Each row comes from the steps of one path. Every step used is in the known rows, and no mark comes twice. Write the path behind each row, first mark first.
Known rows
Z, J: [  2  -9   8  10   6  12   9  -7  -2 -14  16   3 -13   9 -19 -14   1   8
  -1   7  -1   0  -9  10   8]
D, J, Z, X: [ -4 -11 -14  20   5 -20  -2  -8  23  -5   1 -24  25  14   6 -15  16  28
 -29   3  13 -18 -44  -2  -8]
D, X, P: [ 20 -27  19  -5  -8  23  25 -12   5  -1 -13  -9  16 -17  25   2  13   0
  -8  -1   7  14 -31   7  -1]
D, J, P, L, Z: [-26   6 -10  31  12 -23 -14  -7  25 -17   4 -19 -18  12 -18   1   5  25
  -6 -26  14 -17  -8  17  14]
D, X, P, J, Z: [ 26 -33  14  12  -3   2  46  -6  21   5  -9   3  45   7  38  -2  31  18
 -31   9  20  13 -46  -6  -1]
F, Z, J: [ 22  -9  -4  24   7  22  -3  -6   4 -10  11 -11  -9  19 -18 -12   7  10
  -8   6  -7   4  10  -7  -4]
D, J: [-15 -10  -9  -6   9 -12   4  -6   4  -7  -1 -19   3  -5   9   2  -6  18
  -3 -11  -4  -6  -8  -9   3]
Z, L, P, J, D, X: [ -8 -40 -19 -25 -10 -19  34  -8  53 -12 -20 -41   7  11   8  13 -18   8
 -19   5  26  72 -20   6 -27]
J, P, L, Z, X: [-10  15  -6  48   1 -20 -41 -10  25 -17   0 -16 -24  23 -35  -8  21  12
 -21 -11  17 -10 -23  40  -7]
J, D, X, P: [ 17 -39  11 -19 -14  23  33 -23  22   4 -18 -18  26 -20   6 -13 -11  12
 -21   0  20  33 -27   6  -9]
L, Z, Q: [  3  15  -6  21  -3   4   5 -15   8 -16  15 -11 -32  14  -3  -8  13   3
   1   5   6  19   6  -4  21]
P, J, Z, F: [ -7   5  -9   8   8 -48  16   7   7  -5  -1   6  37  17  40  -7  24   7
 -29  12   4   9  -5  -3  -7]
Z, F: [-12  13  -5  -8   2 -26  -4  -1 -11 -10  -5  -5   9  -7  28  -2   7 -11
  -6   1  -7  10  11  11  -6]
F, Z, L, P: [  3  -9 -33  -2 -10  -5  -8  13  29 -15   2 -40  -9  23  10  25   5  -8
  -3  -5  11  31  13 -11 -21]
J, P, L, Z, Q: [-13  11  -3  52  -2  -1 -12   2  24 -17  18  -4 -33  18 -25 -12   9  24
  -5  -3  21   5   6  19  28]
F, Z: [ 20  -1 -13  14   1  10 -11   1   6   3  -5 -14   4  10   1   3   8   1
  -7   0  -5   4  20 -18 -12]
F, Z, X, D, J: [ 19 -18 -43  14  12  -7 -21 -26  36  -2 -24 -64  12   5 -14  -8   2  37
 -32   4  -8  -5 -19 -20 -20]
P, J, D, X, Z: [ 22 -30 -13   7   2   6  37 -23  22  -4 -28 -12  25   7  -1 -15 -23  31
 -30  26  23  19  -8 -11 -20]
F, Z, X, D, J, P, L: [  5 -22 -38  46  13 -12 -38 -11  50  -4 -21 -58  11   6 -35 -12  -2  56
 -38  -5   6 -18 -20   4 -12]
P, J, Z: [  6  -6  -3  18   6 -22  20   7  16   5   5  12  28  25  13  -4  18  18
 -23  10  12  -1 -15 -13   0]
J, D, X: [ 17 -27   4 -15 -10  17  29 -19  24   8 -23 -16  18 -15 -13 -16 -23   4
  -9  10  17  32  -5   8 -12]
D, X, Z: [ 34 -13  -3  16  -3  28  25 -11  -1  -5 -20  -2  12  -2   9  -6  -5   3
  -3  27  16 -12  -5  -1  -6]
L, P: [ -1   5   5 -14 -10   7  -3  -2  13  -7  10 -26  -2   7   5  30   2  -2
  -2 -12   4  20  -2   3   0]
D, X: [ 21 -14  12  -1  -5  18  20  -9   7   4 -19  -5   6 -11   7   0   1  -9
   3   8   4  13  -8   9  -4]
X, D, J, P: [-15 -22 -16  -2   9 -16  11   1  34   0  -5 -24  13 -12 -12 -12 -19  50
  -9   1  -6 -18  -6  -3  -1]
J, Z, L, P: [ -4 -11 -24  -4 -16 -14  21  22  34 -10  14 -15  12  25  13  12  10  -8
  -3   6  36  16 -18   1  -4]
L, Z: [  3  19  -5   4   3  -7   0 -17   2  -9   3  -7 -19  14  -5   1  15 -13
   2  -7   3   3   0   3   4]
L, Z, X, P, J, D: [ -9  -8 -13   1   3 -31  -6 -42  30 -18  -4 -37  -1  23  -5 -12  19  26
 -52 -13  13  36 -49   4 -25]

Which path is each row?
[ 13 -39 -38  -1  -9   6  42  -5  27 -12 -29 -13  11   1  -6 -28 -32   8
  -8  33  43  15  -8   1 -23]  J, D, X, Z, L
[  5  -6  -7  28   4 -29  -3  -3  23  -2   0  -4  24  31   6 -10  28  24
 -40  14  10  -1 -39  -1 -17]  P, J, Z, X
[ 15 -40   3   5 -10  24  20 -25  27   3 -22 -21  24 -20 -11  -7 -12  12
 -25  -9  40  28 -37  18   6]  J, D, X, P, L
[-19 -21 -31  -9  -7 -27  25  15  40 -17  13 -34  16  22  23  16   5  12
  -8  -5  31   9 -27  -7  -1]  D, J, Z, L, P
[ -2 -20 -26 -11  14  -9  16 -16  22   2 -14 -35  12 -13  -7  -4 -15  29
  -7   1  -2  -9 -18 -15   8]  X, D, J
[-14  -4   3  32   0  -4 -18  16  16  -2   3   7  -1   2 -22  -2  -5  20
  -6  -9  14 -14   0  24   6]  J, P, L
[-11 -32 -22  10   1 -38  32  18  24 -10   6   8  26  24  36 -10  26  18
 -27   7  29   7 -43 -11  -8]  X, P, J, Z, L
[-13  -3 -28  26  15 -20  -2 -16  42  -9  -9 -34  -8   4 -35  -6  -4  35
 -11 -14  15 -21 -17  12  19]  X, D, J, P, L, Z
[ -3 -16 -28   9  -6 -23  25  24  21  -3   4  12  14  18   8 -17   9  -5
  -1  18  32  -5 -17  -1  -4]  J, Z, L
[ 20 -29  14  -5  -4  28  43 -45  25 -20   1 -22  -6   2 -19 -26   4   6
 -19  -1  22  36 -36  19   2]  L, Z, J, D, X, P
[ -5 -23 -13  37   3 -13 -10 -14  27  -9   2 -30  30  10   6  -7  27  35
 -45 -15  36 -23 -75   8   9]  D, J, Z, X, P, L
[ 21  -8   7  24  -2  18  12 -31  12 -11 -17 -18  -6  -3   3   9  28 -14
 -11 -16  32  11 -40  23  19]  D, X, P, L, Z
[  8 -13  -1  55   7  18 -21  11  20 -12  14  -4 -10  22 -40 -14   2  29
 -15  -4   8 -10  11  18   2]  F, Z, J, P, L
[ 21   0 -16  25   0   2 -35 -10  12  -4  -9 -30   0  17  -7  -4  18   7
 -24   3  -6   4  -3  -5 -28]  F, Z, X
[ -3 -12 -10   7   5 -12  22   2  16   2   5  -7  28   8  14  -7   7  22
 -12   1  14 -18 -20 -14   8]  D, J, Z
[  1  18 -13  28   6  -6 -14 -18   7  -9  -3 -10 -22  16 -23   7  15 -15
  -3 -15  22  -3 -11  15  19]  P, L, Z
[ 20 -17   0  22   3  24  24 -43  30 -17 -10 -22 -18  10 -54 -23  -8  -4
 -13   0  39  30 -26  32  16]  P, L, Z, J, D, X
[  3  -2   3  34   8  13   0 -29   4 -27  18 -11 -27  18 -24  -6  26   1
 -15 -18  25  -2 -42  23  30]  X, P, L, Z, J
[ 17 -48  19  -8  -7  34  42 -30  22 -11  -1 -16  13 -13 -13 -27 -11  20
 -21   6  19  34 -37  17  -1]  Z, J, D, X, P
[ 18 -27  12  20  -5  24  13 -15   9  -2 -19 -10  13 -16   8   8  13  -1
 -13  -8  27   8 -41  20  15]  D, X, P, L
[-13 -13  12  42   6   7 -10   9  14 -16  19   9 -15  10 -41 -17  -5  26
  -7  -4  13 -12  -9  34  14]  Z, J, P, L
[ 16 -23 -25   1 -13  14  30   4  22 -23 -14 -29  -1  11  17  18  -6  -7
   1  22  34  16 -13   6 -15]  D, X, Z, L, P
[ 17 -22 -12   8   3  22   5 -16  22  -6   8 -22   1  16 -37 -26 -17  21
 -20   6   7  23  14  -8 -13]  F, Z, J, D
[-29 -12   3   3   7 -17  -2  11  15  -6   6  -8   4  -4   5  -6 -10  40
  -4 -11  -9 -14   2   3  -6]  D, J, P
[-40  18 -15  23  15 -49 -19  -8  12 -27  -2 -23  -8   5   9  -1  11  14
 -12 -27   6  -7   2  28   8]  D, J, P, L, Z, F
[ -7  -6  -2   4   4 -42  21   2   5  -9   5   4  45  12  59  -4  36  15
 -40   1   7   9 -26  -4  -4]  X, P, J, Z, F
[  0 -12  -4  59   9  17  -4   7   7 -25  17  12  -9  20 -41 -23 -10  39
 -13  15  25 -38  -6  25  11]  X, Z, J, P, L
[  4  10  -5  39  12   7  -5 -23   6 -24  14  -8 -35  24 -41  -8  15  -7
  -3  -8  22  -3 -21  25  27]  P, L, Z, J
[ -7 -31 -50 -13  -4 -25  37   6  57  -8   1 -50  25  13   6   8  -4  21
 -11   8  33   5 -35 -13   4]  X, D, J, Z, L, P
[-23 -13 -23 -10  -1 -35   7  13  28 -21   4 -26 -10  26  19  29   3   4
 -10  -5   9  39 -13  -1 -14]  Z, L, P, J
[-16 -24 -47  -8  -3 -26  22   1  38 -25  -1 -34   5  32   2   9 -25  29
 -28  13  34  35  -8 -11 -25]  X, Z, L, P, J, D
[-16 -24 -23  23  12 -14  -2  -1  40   0 -11 -27  11 -10 -29  -7 -19  48
 -13  -8  12 -22 -17  10  15]  X, D, J, P, L
[-17  -9 -21 -15 -12 -14   4  13  23 -17   7 -26 -13  13   9  22  -2 -11
   5  -4  16  28  -7   7  -9]  Z, L, P
[ 13 -20  10   3  -1 -24  41  -6  10  -6 -14  -1  53  -1  67  -4  37   7
 -37  10  11  23 -36   4  -6]  D, X, P, J, Z, F
[ 19 -15 -26  24   5 -28   7 -12  42   7 -13 -21  33  23 -10 -17  20  34
 -43  26  13  -3 -47  -7 -13]  P, J, Z, X, D
